Each row was made from one small tree. Brackets hold a mark, then the marks that hang from it, in the order of their numbers. Every link used is in the known rows. Write each row's tree.
Known rows
[Z503 Z403 Z559 Z712]: [ 0.84 -0.83 -0.91  0.45 -2.13 -1.46  1.45 -0.12 -1.16  0.09 -0.07  1.08
 -0.01 -0.76 -0.51 -0.11 -0.20  1.35  3.32 -0.11 -0.09  0.42 -0.55 -1.44]
[Z259 [Z503 Z484 Z559]]: [ 0.27  2.30  1.29  0.05 -0.36 -0.80  1.76 -0.08 -0.60  2.46 -0.87  0.02
 -1.56  0.01 -0.42  0.65  0.79 -0.48 -1.69  0.09 -0.93 -0.04  0.55 -0.16]
[Z941 [Z559 [Z503 Z438]]]: [ 0.01 -2.53  1.51 -1.74  2.59  0.93  1.00  1.69  1.19 -2.66  0.24 -0.69
  0.20 -1.16  2.03 -0.15 -0.42  0.26 -4.86 -0.04 -1.52 -0.72  0.80 -0.93]
[Z403 Z37 [Z503 Z438 Z484 Z712]]: [ 0.61 -0.45 -0.35  0.74  2.47  1.18 -2.26 -1.18  0.79 -2.30  1.24 -1.87
  0.25  0.90 -3.17 -0.75 -0.65  2.01  2.43  0.06  1.23  0.12  0.08  5.15]
[Z364 Z503]: [-0.38 -0.91 -0.85  0.49  5.17  1.74  1.28  1.54 -0.53 -0.10 -2.32 -2.20
 -0.81 -0.38  0.90  0.12  1.20  0.73 -0.35  1.20 -0.33  0.58  1.70  1.43]
[Z364 [Z503 Z259]]: [-1.13 -1.26 -1.92 -0.34  3.56  0.40 -1.02  1.42 -0.53 -0.09 -2.26 -1.18
 -0.60 -0.61  1.28  0.24  0.81  0.97  3.08  1.27 -0.06  0.38  1.26 -0.14]
[Z503 Z484]: [ 0.36  1.29 -0.13  0.39  5.24  1.14  0.72  0.98 -0.71 -0.85 -1.07 -2.00
 -0.63 -0.04  0.86  0.39  0.50 -0.40 -3.31 -0.11 -1.07  0.44 -0.03  0.38]
[Z259 Z411 [Z503 Z438 Z484]]: [ 0.05  2.86  0.54  0.53 -0.62  0.06  1.27 -0.41  1.38 -0.96 -0.09  0.61
 -1.88  1.03 -0.51  0.01  1.58  0.50  0.59  0.14 -0.69 -1.24  1.92  1.30]
[Z941 [Z559 Z503]]: [ 0.20 -2.94  1.47 -2.46  4.59  0.79  1.59  1.96  0.47 -1.52 -1.27 -1.46
 -0.12 -1.10  2.78  0.15 -0.01 -0.67 -7.45  0.32 -0.66 -0.55  0.74 -1.02]
[Z484 [Z503 Z559 Z712]]: [ 0.24 -1.97  1.44  0.33  0.64  1.05  1.29 -0.47 -1.28  0.76 -1.16 -0.12
 -0.34 -1.31 -1.16  0.19  0.88  0.88  3.03  1.01 -1.28  0.10  0.31  1.42]
[Z364 [Z503 Z259 Z484 [Z559 Z941]]]: [-1.05  1.63  0.10 -0.79 -3.19 -0.29 -0.61 -0.22 -0.77  2.99 -0.66  0.41
 -0.40 -0.10 -0.15  0.99  0.14 -2.28  1.27  0.43 -0.53  1.11 -0.03 -1.78]
[Z364 [Z503 Z484 Z559 Z712]]: [ 0.81  0.54  0.47  1.69 -1.48  0.44  0.15  0.15 -1.71  1.38  0.01  0.94
 -1.20 -0.61 -2.34  1.07  0.62  0.07  2.62  0.65 -0.52  0.90  0.78  0.52]
[Z503 Z712]: [ 0.55 -1.53 -0.41 -0.32  2.27 -0.06  1.68  0.50 -0.73 -1.48 -1.41 -0.82
 -0.54 -1.43 -0.50 -0.47  0.03  1.20 -0.20  0.45 -0.14 -0.01  0.18  0.53]
[Z403 Z37]: [-0.36 -0.84 -1.15 -0.57  6.73  0.76  1.76  0.26 -0.45 -0.01 -2.27 -3.69
  0.07  0.60  0.66 -0.56  0.53  1.07 -1.20  0.89  1.19  0.48  0.32  2.51]
[Z559 [Z503 [Z259 Z411] Z403 Z484] Z941]: [-0.43  1.10 -0.90 -1.46 -1.74 -1.21 -0.97 -0.16  1.43 -0.62  0.76  1.35
 -0.35  0.89  2.52  0.51  0.34 -1.90 -2.03 -0.93  0.93 -0.87 -0.26 -2.14]
[Z438 [Z503 [Z559 Z941] Z712]]: [ 0.44 -0.19  1.74  0.11 -4.16  0.75  2.13 -0.20 -0.89  2.13 -0.64  1.52
  0.78 -1.49 -1.87 -0.39 -0.43 -1.80 -3.80  0.37  0.98 -0.22 -0.52 -0.57]
[Z259 Z411 [Z503 Z403]]: [ 0.02  0.61 -1.08 -0.35  0.50 -1.00  2.34 -0.09  1.17 -0.39 -1.75  0.28
 -1.53  1.41  1.72 -0.36  1.85  0.92  0.69  0.44  0.82 -1.29  1.81  0.53]
[Z941 [Z559 [Z503 Z484]]]: [ 0.64 -1.22  1.90 -1.37  4.19  1.04  0.19  1.72  0.18 -1.59 -0.15 -1.06
 -0.47 -0.48  2.35  0.94 -0.03 -1.54 -8.15 -0.27 -1.21 -0.40  0.36 -0.81]
[Z559 [Z503 Z438 Z484] Z941]: [-0.19  0.91  1.36 -0.45  0.82  1.03  1.07  0.31  1.29 -1.14  1.66 -0.67
 -0.06 -0.92  0.56  0.22 -0.72 -1.29 -6.21 -1.13 -1.51 -0.17 -0.27 -0.19]
[Z712 [Z503 Z259 [Z403 Z37] Z484 Z559]]: [ 0.00  0.79 -1.70  0.33  3.01 -1.26 -2.83 -0.26 -1.08  0.65  0.21 -0.13
  0.51  1.23  0.41  0.32 -0.81 -0.22  1.61 -0.10  1.72 -0.17 -2.17 -0.71]
[Z403 Z37 [Z503 Z484 Z559]]: [ 0.20  1.27  0.65 -0.47  4.37  1.13 -0.69 -0.59 -0.12  1.72 -0.81 -3.06
  0.21  1.55 -1.50 -0.26  0.18 -0.26 -1.02  0.46  1.72  1.07 -0.18  3.59]
[Z259 [Z503 Z403 Z484 Z559]]: [ 0.52  2.05 -0.06  1.05 -1.57 -1.38  1.02 -0.29 -0.36  1.66  0.17  0.75
 -1.20  1.06  0.47  0.85  0.62  0.12  0.11 -0.55 -0.85 -0.02  0.16 -0.84]
[Z364 [Z503 Z438 Z484 [Z559 Z941] Z712]]: [ 0.19  1.18  1.16  1.11 -6.68  0.36  0.87 -1.12 -0.40  1.07  1.65  1.70
 -0.48 -0.67 -3.25  0.60 -0.41 -0.84  2.95 -0.02 -1.41  0.87  0.28  0.05]
[Z403 [Z503 Z712]]: [ 0.60 -1.92  0.11 -1.11  3.44  0.72 -0.13  0.33  0.41 -1.85 -1.38 -1.68
 -0.08 -0.99 -1.24 -1.14 -0.15  1.32 -0.91  0.59  0.86 -0.02  0.44  2.59]
[Z484 [Z503 Z403 Z438 [Z559 Z941]]]: [-0.70 -0.45  0.78  0.61 -2.23  1.16  1.59 -1.18  0.49  0.63  0.61  0.00
  1.00  0.39  0.66 -0.07  0.23 -0.27  3.03 -0.39 -2.47  0.43 -0.38  0.05]
[Z438 [Z503 [Z403 Z37] Z484 Z559 Z712]]: [ 1.32  0.55 -0.89  3.63 -1.10  0.70 -1.55 -0.59 -1.61  1.14  1.43  1.30
  0.80  1.32 -2.08  0.68 -0.16  0.23  0.97 -0.12  2.28 -0.04 -0.85  1.97]
[Z37 [Z403 [Z503 Z259 Z438 Z484 Z559]]]: [-0.22  0.32  0.62  1.23  0.03 -1.03 -4.07 -0.19 -0.04  0.29  1.64  0.18
  1.09  0.35 -0.64 -0.75 -1.20  0.48  1.54 -0.59 -0.08  1.21 -0.71 -0.32]

Which tree is each row?
[ 0.99 -0.59 -2.17  1.87  2.03 -0.23 -0.78 -0.92 -0.87 -1.51  0.74 -1.03
 -0.05  1.33 -0.74  0.40 -0.25  1.54  2.48 -0.32  1.23  0.28 -0.63  2.43]  [Z503 [Z403 Z37] Z484 Z712]
[ 0.44 -2.34  0.23  0.10  0.89  0.08  0.89  0.78  0.65 -2.69  1.21  0.43
 -0.38 -2.30 -0.70 -0.48 -0.61  2.17 -0.36 -0.14 -0.59 -0.79  0.49  0.36]  [Z559 [Z503 Z438 Z712]]
[-0.55 -3.19  0.35 -3.24  2.86 -0.63 -0.79  1.86  0.40 -1.41 -1.16 -0.42
  0.09 -1.32  3.21  0.27 -0.38 -0.43 -4.11  0.39 -0.28 -0.79  0.26 -2.50]  [Z941 [Z559 [Z503 Z259]]]
[-0.20  0.98  1.67 -0.14 -0.65  1.55  2.52  0.55 -0.62  2.77 -1.48 -0.03
  0.94 -0.62 -0.13 -0.43  0.12 -2.57 -6.22  0.34  0.63  0.11 -0.39 -0.81]  [Z438 [Z503 [Z559 Z941]]]
[ 0.78 -0.04 -2.24  2.92 -0.72  0.03 -4.15  0.72 -1.13 -1.62  1.16  2.45
  0.56  0.04 -0.05  0.78 -0.35  0.43  1.89 -0.48  0.96 -0.90 -0.84 -0.63]  [Z438 [Z503 Z259 Z403 Z484 Z712]]
[ 0.26 -1.47  1.44  0.31  3.91 -0.04  0.14  0.48 -0.31  1.56 -1.06 -1.93
  0.82 -0.03  0.27 -1.39 -0.39  0.11 -4.03  0.25  0.93  1.43 -0.02  0.95]  [Z37 [Z403 [Z503 Z559]]]
[-0.35 -0.64 -0.06  1.84  0.97  1.34  0.40 -0.26 -0.01 -0.24  0.50 -0.07
  0.53  0.39  0.71  0.11  0.84  1.59  5.50 -0.02 -2.50  0.31  0.18  0.63]  [Z484 [Z503 Z403 Z438 Z559]]
[ 0.32  0.03 -2.66  1.66 -2.77 -1.54 -3.32 -0.35 -0.25 -3.11  2.38  2.11
  0.13 -0.15 -0.46  0.38 -0.85  2.20  7.39 -1.00 -1.14 -0.24 -0.91 -1.46]  [Z503 Z259 Z403 Z438 Z484 Z712]
[-0.26  2.29 -0.48  1.13 -3.88 -0.12 -1.90 -0.01 -0.71  2.07  0.76  2.14
  1.22  0.69  0.70  0.69 -0.47 -2.64 -1.55 -0.80  0.57  0.01 -1.59 -2.72]  [Z438 [Z503 Z259 Z403 Z484 [Z559 Z941]]]
[-0.11  1.49 -2.08  2.47  0.52  0.16 -3.37 -0.01 -1.35  1.91  0.65  0.74
  1.13  1.94  0.13  0.77  0.01 -0.24  2.28 -0.04  2.30  0.01 -1.06  0.09]  [Z438 [Z503 Z259 [Z403 Z37] Z484 Z559]]
[ 0.46 -0.38  1.43 -0.08 -2.68  0.21  0.75 -0.42  0.92 -1.95  2.52  0.94
 -0.22 -1.60 -1.17  0.12 -1.25 -0.46 -3.69 -1.12 -1.06 -0.49 -0.45  0.08]  [Z559 [Z503 Z438 Z484 Z712] Z941]
[ 0.44 -3.10  0.21 -1.43  3.62  0.17  0.79  1.81  0.67 -2.18 -0.27 -0.71
  0.24 -0.18  3.74  0.39 -0.18  0.00 -5.50 -0.32 -0.57 -0.58  0.33 -1.53]  [Z941 [Z559 [Z503 Z403]]]
[ 0.20  2.26  0.32 -0.12 -2.16 -0.45  1.69 -0.60 -0.49  1.56  0.33 -0.02
  0.23  0.77  0.76  0.46 -0.29 -2.15 -2.36 -1.10 -0.97  1.07 -1.31 -2.09]  [Z503 Z403 Z484 [Z559 Z941]]
[-1.18 -2.29 -2.06 -1.86  1.25 -1.31 -0.45 -0.45  1.02  0.12  0.05 -1.27
  0.90  0.53  2.60 -0.27 -0.89  0.07 -1.20 -0.31  2.17 -0.26 -0.84 -0.23]  [Z559 [Z503 Z259 [Z403 Z37]] Z941]
[-1.27  0.32 -1.79 -0.13 -0.06  0.41 -0.89  0.70  0.80 -1.19 -1.20  0.55
 -0.81  0.19  0.26 -0.27  1.59  1.38  6.74  1.36  0.22 -0.36  2.27  0.14]  [Z364 [Z503 [Z259 Z411] Z438]]
[-0.25  0.65  0.72 -1.25 -7.20 -0.63  0.31 -0.78 -0.30  2.21 -0.99  3.43
  0.45 -0.81 -1.66 -0.54  0.38 -2.04  0.66  0.90  2.53 -1.08 -0.06 -1.83]  [Z438 [Z503 [Z259 Z411] [Z559 Z941] Z712]]
[-0.03  1.05  0.81 -0.03  0.46 -1.26 -3.02 -0.34  0.01  1.48 -0.33  0.35
  0.10  1.21  0.00 -0.66  0.32 -0.98 -0.14  0.18  1.88  0.77  0.13 -0.10]  [Z37 [Z403 [Z503 [Z259 Z411] Z484 Z559]]]
[-0.83  0.48 -1.47 -0.42  4.05  0.69 -4.23 -0.59  1.07 -1.66  0.43 -2.41
  0.66  1.49 -1.00 -0.62 -0.47  1.36  3.51  0.14  1.21  0.20 -0.15  3.34]  [Z403 Z37 [Z503 Z259 Z438 Z484]]
[-0.69  0.41 -0.70 -0.29 -2.64 -0.59  2.33 -1.58  0.46  1.31  0.69 -0.94
  1.21  1.43 -0.30 -0.78 -0.74  0.12  2.65 -0.38  0.48  0.90 -0.91  0.10]  [Z503 [Z403 Z37] Z438 [Z559 Z941]]
[-0.13 -1.07 -0.80 -2.57  0.20 -0.73 -1.91 -0.29  1.02 -1.77 -1.82  0.27
 -0.50 -0.31 -0.98 -1.27  0.62  1.07  3.75  1.10  2.35 -0.87  0.96  1.22]  [Z403 [Z503 [Z259 Z411] Z712]]
[-0.56  0.80  1.83 -2.24 -3.22 -1.32  4.33 -0.84  0.32  3.38 -1.81 -0.29
 -0.79 -0.49  0.05 -0.39  0.29 -1.38 -3.33  0.38 -0.34 -0.09  0.38 -0.99]  [Z259 [Z503 [Z559 Z941]]]
[-0.80 -0.48  2.17 -1.10  0.83  1.70  2.90 -0.77 -0.36  2.45 -1.85 -1.55
  0.25 -0.46  0.59  0.03  0.87 -1.79 -1.57  0.61 -1.73  0.55 -0.09  0.61]  [Z484 [Z503 [Z559 Z941]]]
[-0.52  1.89  0.25 -0.73 -0.37 -0.18 -3.24 -0.11  0.48 -0.17  0.79 -0.02
  0.41  0.07 -1.28 -0.33 -0.45  0.36  3.67 -0.21 -0.65  0.52 -0.44 -0.34]  [Z403 [Z503 Z259 Z438 Z484 Z559]]
[-0.28 -0.50  0.64 -0.72 -5.71 -0.63 -0.22 -0.34 -0.97  2.22 -0.55  2.44
  0.99 -1.63 -1.46 -0.30 -0.74 -1.51 -0.41  0.45  1.40 -0.47 -1.02 -2.06]  [Z438 [Z503 Z259 [Z559 Z941] Z712]]
[ 0.00  2.64  0.36  0.67 -4.08 -0.36  1.23 -0.87  0.20  0.49  1.87  0.80
  0.58  0.72 -0.07  0.20 -0.66 -1.16  0.49 -1.40 -1.88  0.92 -1.20 -2.08]  [Z503 Z403 Z438 Z484 [Z559 Z941]]
[ 1.01  1.20 -0.08  2.11 -6.73 -2.16  0.10 -1.29 -0.02 -0.11  2.51  3.11
 -1.01  0.18 -2.17  0.52 -0.26  1.79  5.31 -0.82 -1.32 -0.54  0.08 -0.49]  [Z259 [Z503 Z403 Z438 Z484 Z559 Z712]]
[ 0.68 -0.19 -1.65  2.52 -2.37 -1.21 -0.77 -1.78  0.53 -1.57  2.17  0.63
 -0.78  1.69 -1.86  0.25 -0.36  2.84  5.12 -0.49  0.49 -0.83  0.35  3.17]  [Z259 [Z503 [Z403 Z37] Z438 Z484 Z712]]
[-1.33 -0.01  0.15 -2.92 -2.17 -0.71  0.74 -0.01  2.23 -1.01  0.13  0.97
 -0.05 -0.84  1.28 -0.82  0.15 -0.57 -0.58  0.01  0.54 -1.19  0.64 -1.78]  [Z559 [Z503 [Z259 Z411] Z438] Z941]
[ 0.19  2.57  0.78  0.88  0.16  0.41  0.85  0.26 -0.55  0.29  0.76 -0.06
 -0.20 -0.27 -0.90  0.26  0.12  0.04  1.00 -0.41 -1.96  0.80 -0.29 -0.90]  [Z503 Z438 Z484 Z559]
[ 0.30 -2.75  0.21 -0.68  1.55  0.30  0.21  1.47  1.33 -3.41  1.24  0.15
  0.55 -0.22  2.90  0.07 -0.62  0.84 -3.11 -0.68 -1.42 -0.72  0.36 -1.47]  [Z941 [Z559 [Z503 Z403 Z438]]]
